Every row comes from one small tree of marks. The marks that hang from a mark follow it in brackets, in the order of their numbers. Every link used is in the known rows. Which tree was each row made from?
Known rows
z_393(z_64 z_247(z_396(z_731 z_803)) z_329 z_563): [ 1.59 -2.73  1.51  6.41  0.74 -2.36  1.28 -0.15  0.01 -2.12 -1.74 -1.89
  2.31  0.24 -0.91  0.30 -0.17 -2.18  0.03 -1.14]
z_329(z_393(z_247(z_396) z_563)): [ 1.22 -0.46  1.25  1.84 -1.94 -1.55 -0.30 -0.83 -1.12 -1.25 -1.81 -2.42
  1.06  0.54 -0.97 -0.88 -0.78 -1.66  1.73 -1.41]
z_393(z_64 z_247(z_396(z_803)) z_329 z_563): [ 0.99 -2.44  2.12  6.10  0.31 -0.52  0.25  0.90 -0.18 -1.04 -1.69 -2.49
  1.97 -0.73 -0.64 -0.13 -0.31 -1.39  0.02  0.46]
z_396(z_247): [ 1.80 -0.36 -1.86  1.25 -0.88 -1.02 -0.45  0.17 -0.77  0.00  0.04 -0.48
  0.86  0.79 -0.22 -0.29 -0.09 -0.97  0.27 -0.39]
z_289(z_393(z_64 z_247 z_563)): [ 1.73 -0.02  0.49  3.57 -0.29 -1.22 -1.30 -0.54 -1.29 -2.01 -1.10 -1.30
  0.50 -0.03  0.02 -0.61 -0.15 -0.89  1.07 -0.97]
z_396(z_247 z_731 z_803): [ 2.45 -2.28 -1.25  0.60  0.45 -2.35  0.97  0.67 -0.50 -1.01 -0.03  0.42
  0.75  1.17 -0.90  0.23  0.54 -1.26 -0.37 -1.52]
z_396(z_247(z_393) z_731 z_803): [ 3.15 -1.69 -1.77  0.87  0.79 -2.05  1.13  1.16 -2.03 -1.80 -0.94 -0.39
  0.73  0.01 -0.34  0.73  0.23 -2.14  0.67 -1.16]
z_188(z_393(z_64 z_247(z_396(z_731)) z_329 z_563)): [ 0.95 -1.97  0.53  7.49 -0.31 -2.41  0.53 -1.88 -2.16 -2.65 -2.10 -3.42
  2.15  0.09 -0.97  0.67 -0.97 -2.64  1.70 -2.24]
z_803(z_396(z_247(z_393(z_64 z_329 z_563)) z_731)): [ 2.79 -0.99 -1.17  7.71  0.93 -2.89 -0.74 -3.36 -2.82 -1.92 -1.48 -3.27
  2.53  0.55  0.21 -0.58  0.26 -2.50  2.81 -1.50]
z_247(z_393(z_329 z_563) z_396(z_731 z_803)): [ 1.86 -2.38  1.39  2.67  2.43 -1.23  0.75  0.26 -1.70 -2.68 -2.79 -2.07
  1.86 -1.12  0.24  1.35 -0.32 -2.77  1.75 -0.34]
z_803(z_396(z_247(z_393) z_731)): [ 2.81  0.41 -2.13  2.81 -0.20 -2.45  0.46 -1.83 -2.86 -0.79 -1.03 -0.80
  0.88  1.88 -0.22 -0.64  0.13 -2.38  1.82 -1.62]
z_803(z_396(z_247)): [ 1.38  0.19 -0.76  2.29 -0.79 -0.93 -0.54 -1.21 -1.50  0.96 -0.07 -0.72
  0.64  2.00 -0.59 -1.57  0.35 -0.78  0.80 -0.26]
z_329(z_393(z_64 z_247(z_396(z_731)) z_563)): [ 1.36 -0.43  0.25  4.85 -1.95 -3.55  1.30 -2.47 -1.12 -2.18 -1.53 -2.02
  1.56  1.03 -1.53 -0.36 -0.15 -2.64  1.60 -2.62]
z_329(z_393(z_64 z_247(z_396(z_803)) z_563)): [ 0.65 -1.65  2.43  3.63 -1.30 -1.09  0.66  0.35 -1.29 -1.20 -1.32 -2.28
  0.80 -0.46 -1.77 -0.72  0.13 -1.28  0.89 -0.43]
z_329(z_393(z_64 z_247)): [ 0.44  0.35  0.10  3.38 -1.64 -1.13  0.51 -1.05 -0.86 -0.47  0.18 -1.62
 -0.38 -0.36 -0.94 -0.89  0.13  0.01  0.61 -1.08]
z_289(z_393(z_329)): [ 1.19  0.33  0.85  1.32  2.51  0.36 -1.29 -0.44 -1.43 -1.07 -0.85 -0.54
 -0.50 -0.96  1.58  0.41  0.11 -0.57  1.36  0.38]
z_803(z_396(z_247 z_731)): [ 1.99 -0.15 -1.48  2.51 -0.36 -2.83  0.46 -2.28 -1.36 -0.07 -0.15 -0.06
  0.93  3.00 -0.87 -1.07  0.49 -1.52  0.74 -1.83]
z_396(z_247 z_731): [ 2.50 -0.70 -2.59  1.50 -0.52 -2.87  0.61 -0.99 -0.54 -0.95 -0.14  0.11
  1.19  1.73 -0.42  0.16  0.14 -1.72  0.12 -1.96]

Which tree is each row?
[ 1.37 -1.87  1.23  5.43  1.96 -1.26  1.34 -0.31 -1.89 -2.68 -2.39 -2.18
  1.98 -1.61 -0.09  1.39  0.06 -2.95  1.58  0.03]
z_247(z_393(z_64 z_329 z_563) z_396(z_731 z_803))
[ 0.67 -0.93  0.75  3.61 -1.63 -1.81 -0.88 -1.72 -0.66 -1.30 -0.35 -2.76
  0.60 -0.31 -0.92 -1.10 -0.15  0.05  1.34 -1.67]
z_329(z_393(z_64 z_247 z_563))
[ 0.78 -0.12  0.30  5.16 -2.10 -1.28  0.54 -0.17 -0.35 -0.95 -1.47 -1.65
  2.02  0.57 -1.09 -0.50 -0.52 -1.98  0.21 -0.28]
z_393(z_64 z_247(z_396) z_563)
[ 1.26 -0.46  0.26  0.67  0.95 -0.86  2.60  1.40 -1.94 -1.62 -1.96  0.18
  0.45 -0.32 -0.58  1.23  0.11 -2.91  0.55 -0.02]
z_247(z_393 z_396(z_731 z_803))
[ 1.13 -1.60  0.55  6.05  0.11 -1.22 -1.17 -0.99  0.33 -1.25 -0.61 -2.78
  1.89 -0.62  0.18 -0.55 -0.56 -0.15  0.36 -0.83]
z_393(z_64 z_247 z_329 z_563)
[ 0.55 -0.08  0.96  0.34  0.54  1.01  1.62  2.44 -2.15 -0.59 -1.82 -0.39
  0.02 -1.24 -0.28  0.85 -0.10 -2.12  0.59  1.49]
z_247(z_393 z_396(z_803))
[ 3.17 -0.82 -1.39  3.21 -0.04 -3.06 -0.77 -2.40 -2.66 -1.70 -1.66 -2.00
  2.02  1.93 -0.39 -0.93 -0.06 -2.47  2.50 -2.17]
z_803(z_396(z_247(z_393(z_563)) z_731))
[ 1.30 -1.61  0.76  6.15  0.67 -1.84  2.51  0.41 -0.24 -1.14 -1.13 -0.74
  1.23  0.19 -0.87  0.52  0.07 -2.07 -0.77 -0.54]
z_393(z_64 z_247(z_396(z_731 z_803)) z_329)
[ 1.42 -0.33 -0.07  6.37  1.04 -1.90  0.84 -1.86 -1.96 -2.72 -2.39 -2.49
  2.45 -1.07  0.28  1.25 -0.19 -3.43  2.05 -0.59]
z_247(z_393(z_64 z_329 z_563) z_396(z_731))
[ 1.03  0.47 -0.55  4.40 -0.33 -2.03  1.50 -1.39 -1.99 -2.49 -2.26 -1.40
  1.98 -0.31 -0.58  0.96 -0.08 -3.71  1.77 -0.75]
z_247(z_393(z_64 z_563) z_396(z_731))
[ 0.44  0.47 -0.33  4.91  1.29  0.41  0.07 -0.54 -1.68 -0.91 -0.69 -2.04
  0.46 -2.48  1.08  0.79  0.05 -0.85  1.16  0.98]
z_247(z_393(z_64 z_329))
[-0.95 -0.92  0.63  4.72  0.88  0.61 -0.36 -1.17 -2.36 -0.78 -0.05 -2.58
  0.01 -1.93  0.09  0.77 -0.02 -0.05  1.19  0.10]
z_188(z_393(z_64 z_329))
[ 3.21 -3.15 -0.08  2.86  1.78 -0.44 -1.76  1.27 -1.89 -1.91 -1.56 -3.23
  1.85 -1.64  0.75  0.33 -0.45 -1.21  1.84  0.06]
z_396(z_247(z_393(z_329 z_563)) z_803)
[ 1.86 -2.51  1.91  1.19 -0.54 -2.87  1.16 -0.30 -0.82 -2.17 -1.90 -1.65
  0.92  1.02 -1.61 -0.36 -0.18 -1.82  1.15 -2.40]
z_329(z_393(z_247(z_396(z_731 z_803)) z_563))
[ 1.09 -0.77  0.81  6.98 -0.64 -1.06 -0.18 -0.64 -0.19 -1.08 -1.75 -2.78
  2.40 -0.24 -0.21 -0.23 -0.69 -1.91  0.58 -0.05]
z_393(z_64 z_247(z_396) z_329 z_563)
[ 2.57 -2.72 -0.10  5.38  1.45 -0.61 -1.15  0.68 -2.05 -1.87 -1.15 -3.37
  2.02 -2.21  0.36  0.40  0.10 -1.51  1.60  0.47]
z_396(z_247(z_393(z_64 z_329 z_563)) z_803)
[ 1.25 -2.09  1.67  3.96 -0.98 -2.95  1.75 -0.74 -1.12 -2.21 -1.54 -1.87
  1.06  0.54 -2.01 -0.34  0.27 -2.05  0.96 -2.02]
z_329(z_393(z_64 z_247(z_396(z_731 z_803)) z_563))
[ 2.58 -0.42 -1.63  5.83 -0.51 -3.19 -0.21 -2.95 -2.84 -1.76 -1.22 -2.21
  2.06  1.35 -0.68 -0.83  0.43 -2.71  2.43 -1.85]
z_803(z_396(z_247(z_393(z_64 z_563)) z_731))
[-0.99 -1.59  0.83  3.08 -0.48 -0.09 -0.95 -1.21 -2.12 -1.49 -0.48 -2.62
  0.66 -1.07 -0.81  0.27 -0.22 -0.27  1.69 -0.74]
z_188(z_393(z_64 z_563))
[ 0.43  0.77  0.06  4.17 -0.81 -0.22  0.47 -0.32 -2.22 -1.52 -2.15 -2.00
  1.73 -1.12 -0.27  0.56 -0.27 -2.87  1.77  0.83]
z_247(z_393(z_64 z_563) z_396)
